Known rows, with every way that one mark hangs from another:
(pimi rasu vaza): [ 1.63 -0.35  3.65  0.84  0.91  0.69 -2.55 -0.42 -5.07  0.50  0.30  1.10
 -0.61 -2.41 -3.02 -4.68  0.78 -1.95 -4.11 -2.43]
(ziful (benik fede)): [ 2.79 -0.63  3.32  4.77  2.38  0.65 -2.60  0.10 -4.84 -2.30 -1.62 -0.58
 -2.17 -1.20 -0.72 -3.65  4.24 -2.50 -2.86 -2.50]
(benik fede mavor): [ 3.13  1.17  3.88  4.56  2.97 -2.90 -4.29 -1.02 -3.21 -0.69 -2.11 -2.89
 -0.11 -0.95 -3.49 -5.61  1.60 -0.95 -4.66 -2.28]
(pimi rasu vaza ziful): [ 2.06  1.23  1.70  1.58  1.68 -0.30 -3.12 -2.15 -6.22 -0.28 -0.08  2.28
 -0.51 -1.98 -1.25 -3.70  3.25 -0.91 -1.27 -1.63]
(pimi (naroz (benik mavor)) vaza ziful): [ 3.55  1.08 -0.52  2.40  2.98 -4.68 -1.84 -0.99 -6.77 -0.46 -1.94  2.97
  1.61 -1.07 -1.79 -3.44  6.06  1.40  1.22 -2.30]
(vaza fede (pimi rasu)): [ 3.01 -2.55  3.14  0.94  2.10  1.74 -2.06 -4.39 -5.08 -2.15 -0.54 -2.72
 -2.39 -2.00 -1.76 -1.35  2.07 -2.56 -4.01  1.12]
(ziful benik): [ 2.29 -1.98  2.82  3.88  2.67  0.47 -1.77  0.82 -5.91 -0.59 -0.53 -0.48
 -1.50 -2.38 -0.40 -2.63  2.54 -2.51 -3.30 -1.87]
(naroz pimi): [ 2.53 -2.97  4.17  2.98  1.82 -2.76 -3.14 -1.60 -6.03  0.99  1.31 -1.77
 -0.68 -1.53 -0.45 -2.13  1.33 -2.77 -4.53 -1.90]
(vaza fede): [ 4.47 -1.41  2.59  2.68  1.46  1.23 -2.01 -1.51 -3.37 -2.66 -2.39 -1.05
 -1.09 -0.43 -0.92 -1.17  0.35 -2.77 -4.29 -0.37]
(benik fede): [ 3.35  0.34  3.47  4.37  1.51 -0.07 -4.00 -1.23 -3.35 -2.07 -1.55 -1.03
 -0.62 -0.82 -1.31 -4.08  1.89 -2.16 -3.82 -1.88]
(pimi ziful): [ 3.19  0.62  1.20  4.11  2.36 -1.23 -3.69 -2.09 -5.69 -1.12 -0.84  0.37
  0.23 -1.71  0.82 -2.05  2.66 -1.23 -1.38 -0.39]
(benik mavor): [ 2.57 -0.20  3.48  3.63  3.10 -2.97 -3.47 -0.19 -4.30  0.89 -0.90 -2.74
  0.58 -2.07 -3.10 -4.54 -0.10 -1.01 -5.13 -1.75]
(vaza pimi): [ 2.51 -3.08  2.48  2.89  1.76  0.22 -3.37 -2.36 -5.43 -0.88  1.91 -2.53
  0.27 -3.28 -0.80 -2.19  0.88 -1.91 -3.86 -1.06]
(naroz (benik fede) (pimi ziful)): [ 3.49 -1.41  2.99  3.70  2.64 -4.60 -3.42 -3.09 -7.47 -1.36 -0.92  0.33
 -0.35  0.64  1.23 -1.57  7.43 -1.80  0.09 -1.37]
(naroz benik): [ 2.71 -2.43  3.36  2.66  1.90 -1.13 -1.84  0.78 -5.90 -0.45 -1.25  0.29
  1.10 -1.20 -0.46 -2.35  2.06 -2.33 -2.77 -0.99]
(pimi vaza ziful): [ 3.19  0.39  0.43  2.77  1.13 -0.40 -3.21 -1.42 -5.36 -1.11  0.39  2.29
  1.01 -1.66 -0.42 -2.75  2.05 -0.91 -1.33 -3.01]
(vaza fede (pimi naroz (ziful benik))): [ 4.75 -1.68 -2.00  3.49  3.51  0.76 -0.91 -5.14 -6.98 -4.76 -1.55  0.29
 -3.19 -1.82  1.84  1.12  8.04 -0.61  1.73  1.02]
(pimi vaza): [ 2.85 -1.21  2.39  2.12  0.43  0.61 -2.65  0.44 -4.14 -0.34  0.70  1.06
  0.91 -1.97 -2.09 -3.65 -0.36 -2.04 -4.08 -3.82]
(vaza (pimi (ziful (benik mavor)))): [ 2.31 -1.58  0.73  4.06  4.95 -3.05 -2.95 -2.66 -7.84 -0.50  0.95 -2.60
 -0.71 -3.40 -0.87 -2.33  5.20  0.06 -1.10 -1.31]
(pimi naroz (vaza fede)): [ 5.05 -0.44 -0.01  1.70  0.42  1.48 -1.00 -1.83 -3.21 -3.24 -2.34  2.29
 -1.19 -0.48 -1.72 -1.72  2.17 -1.34 -2.25 -1.91]
(vaza fede (pimi (rasu mavor))): [ 3.35 -2.67  5.67  1.03  1.00  1.46 -2.35 -4.21 -4.73 -2.33  0.91 -1.66
 -3.82 -1.96 -1.99 -3.34  1.14 -2.14 -5.29  1.27]

Rows:
[ 3.58 -2.65  1.75  0.27  2.58  0.33 -0.38 -4.23 -6.68 -2.97 -2.38 -0.25
 -2.22 -1.34 -0.77 -0.58  6.29 -1.37 -0.48  2.42] -> (vaza fede (pimi (naroz benik) rasu))
[ 2.15 -2.01  6.45  1.64  2.18 -4.89 -2.74 -2.85 -9.10  0.87  1.17  1.53
 -2.52 -0.72  0.50 -3.62  5.86 -1.47 -1.55  0.65] -> (naroz benik (pimi (rasu mavor) ziful))
[ 3.17  0.59 -1.48  3.38  2.41 -0.21 -1.49 -1.11 -6.96 -1.98 -0.74  4.08
 -1.39 -1.97  0.57 -2.22  6.71  0.00  1.59 -2.62] -> (pimi naroz vaza (ziful benik))
[ 2.23 -2.15  8.77  1.91  1.26 -3.79 -2.92 -1.94 -6.88 -0.07  0.39  0.18
 -3.40  0.04 -1.59 -5.53  5.07 -2.51 -3.92 -0.79] -> (naroz (benik fede) (pimi (rasu mavor)))
[ 2.82 -2.00  5.39  3.23  3.35 -6.33 -3.14 -1.09 -6.15  0.63 -1.10 -2.68
 -0.01  0.16 -2.64 -4.03  4.53 -1.53 -3.57 -2.68] -> (naroz (benik fede mavor) pimi)
[ 2.63  0.17  3.70  4.90  3.91 -2.23 -2.94  0.21 -4.71 -0.99 -2.14 -2.29
 -1.63 -1.36 -3.08 -5.11  3.79 -1.22 -3.85 -2.96] -> (ziful (benik fede mavor))
[ 1.91 -2.43  2.25  0.98  2.79 -1.10 -1.55 -3.10 -7.81 -0.67 -0.29 -0.13
 -0.95 -2.91 -0.69 -2.36  6.31 -0.77 -0.42  1.54] -> (vaza (pimi (naroz benik) rasu))
[ 1.77 -2.00  3.11  0.20  1.98 -3.90 -2.03 -2.30 -9.11  1.19  0.93  2.52
 -0.44 -0.91 -0.55 -2.13  6.22 -1.59 -0.18 -1.94] -> (naroz benik (pimi rasu vaza ziful))
[ 3.13 -2.87  4.91  3.03  1.86 -3.53 -2.92 -1.26 -6.35 -0.68 -0.60 -0.91
 -0.51  0.28 -0.41 -2.45  4.88 -2.79 -2.69 -2.18] -> (naroz (benik fede) pimi)
[ 3.02  1.52 -0.36  4.88  5.12 -3.90 -2.16 -1.83 -7.14 -0.71 -2.38  0.41
 -1.73 -2.12 -0.50 -3.18  7.00  0.96  0.56 -0.54] -> (pimi naroz (ziful (benik mavor)))
[ 1.79 -0.46 -0.13  2.84  4.20 -0.52 -1.98 -4.86 -9.03 -1.61  0.03  0.39
 -3.44 -3.60  0.99 -1.76  9.09  0.02  1.90  1.50] -> (vaza (pimi naroz rasu (ziful benik)))
[ 1.85  0.50  3.39  1.66  4.09 -4.36 -1.65 -0.95 -6.71  1.09 -3.20 -0.20
 -0.67 -1.73 -3.08 -4.76  5.31  0.14 -1.60  0.79] -> (pimi (naroz (benik mavor)) rasu)
[ 2.60  0.34  0.58  3.28  3.60 -2.78 -2.18  0.01 -6.55 -0.03 -0.21  1.00
 -0.13 -2.18 -2.20 -3.80  4.09  0.00 -1.35 -4.03] -> (pimi vaza (ziful (benik mavor)))
[ 2.51  2.50  0.74  3.07  3.14 -1.52 -3.14 -4.01 -6.79 -0.91 -2.22  1.61
 -2.02 -1.95  0.37 -3.07  6.26 -0.02  0.72  1.95] -> (pimi naroz rasu ziful)
[ 2.29  0.55  0.01  2.47  3.29 -1.17 -3.33 -5.98 -7.59 -1.37  0.10 -0.06
 -1.88 -3.24  0.61 -2.15  6.82  0.28  0.99  2.07] -> (vaza (pimi naroz rasu ziful))
[ 1.48  0.45  2.30  3.23  3.88 -0.39 -2.19 -1.72 -7.94 -0.48 -1.24  0.77
 -2.79 -2.38  0.39 -2.71  6.10 -1.53 -0.48  0.29] -> (pimi rasu (ziful benik))
[ 3.61 -0.79  5.63  0.28 -0.43  1.74 -1.65 -1.42 -3.52 -1.93 -0.25  1.99
 -3.29 -0.67 -3.33 -4.87 -0.11 -2.20 -5.50 -1.54] -> (pimi (rasu mavor) (vaza fede))
[ 4.83 -2.29  0.13  2.35  1.89  1.17 -1.69 -4.64 -4.45 -3.78 -1.15 -1.36
 -1.74 -1.76 -0.25 -0.24  3.41 -1.42 -2.05  0.73] -> (vaza fede (pimi naroz))
[ 1.41 -2.17  4.75  0.29  1.04 -1.86 -2.62 -1.67 -6.53  1.99  2.06  0.06
 -1.46 -1.82 -2.59 -3.70  1.92 -2.54 -4.44 -3.07] -> (naroz (pimi rasu vaza))
[ 3.57 -0.86  2.28  0.37  1.51 -1.43 -2.04 -4.53 -6.64 -0.93 -0.20  1.15
 -2.54 -0.07 -1.02 -0.98  4.44 -2.08 -1.76 -1.41] -> (naroz (pimi rasu (vaza fede) ziful))
[ 4.97  0.02 -0.14  2.10  0.95  0.88 -2.11 -2.45 -4.23 -3.32 -1.63  2.18
 -0.28 -0.20 -0.48 -0.87  2.28 -1.51 -1.41 -2.12] -> (pimi (vaza fede) ziful)
[ 2.81  0.99  3.56  2.35  2.29 -2.80 -2.08 -2.66 -7.85 -1.23 -1.55  3.89
 -2.46 -1.24  0.58 -4.42  7.17  0.21  0.81  2.14] -> (pimi (naroz benik) (rasu mavor) ziful)
[ 3.05 -2.85  1.90  1.54  1.53 -4.05 -2.10 -1.40 -8.24  0.32  1.29  2.44
  1.05 -0.49  0.41 -1.11  5.03 -1.51 -0.24 -3.28] -> (naroz benik (pimi vaza ziful))
[ 2.00 -0.40  2.93  1.57  2.58 -1.46 -1.25 -1.18 -6.96 -0.23 -2.68  1.58
 -1.17 -1.63 -0.86 -3.29  5.61 -1.14 -0.70  1.26] -> (pimi (naroz benik) rasu)
[ 3.03 -3.22  1.06  2.24  2.26 -1.19 -1.64 -2.26 -6.95 -1.61  0.11 -0.08
  0.45 -2.52  0.15 -1.34  5.12 -0.88 -0.44  0.06] -> (vaza (pimi (naroz benik)))
[ 5.19 -0.74 -1.79  2.98  2.71  0.12 -2.37 -6.35 -5.65 -4.51 -1.45 -0.17
 -1.63 -1.49  1.42  0.72  5.85 -0.33  0.77  1.66] -> (vaza fede (pimi naroz ziful))
[ 2.33  1.16  4.98  2.92  1.84 -1.46 -3.84 -2.80 -6.26 -0.49  0.29  1.37
 -2.69 -1.90 -0.31 -5.22  2.90 -0.91 -2.61  1.01] -> (pimi (rasu mavor) ziful)
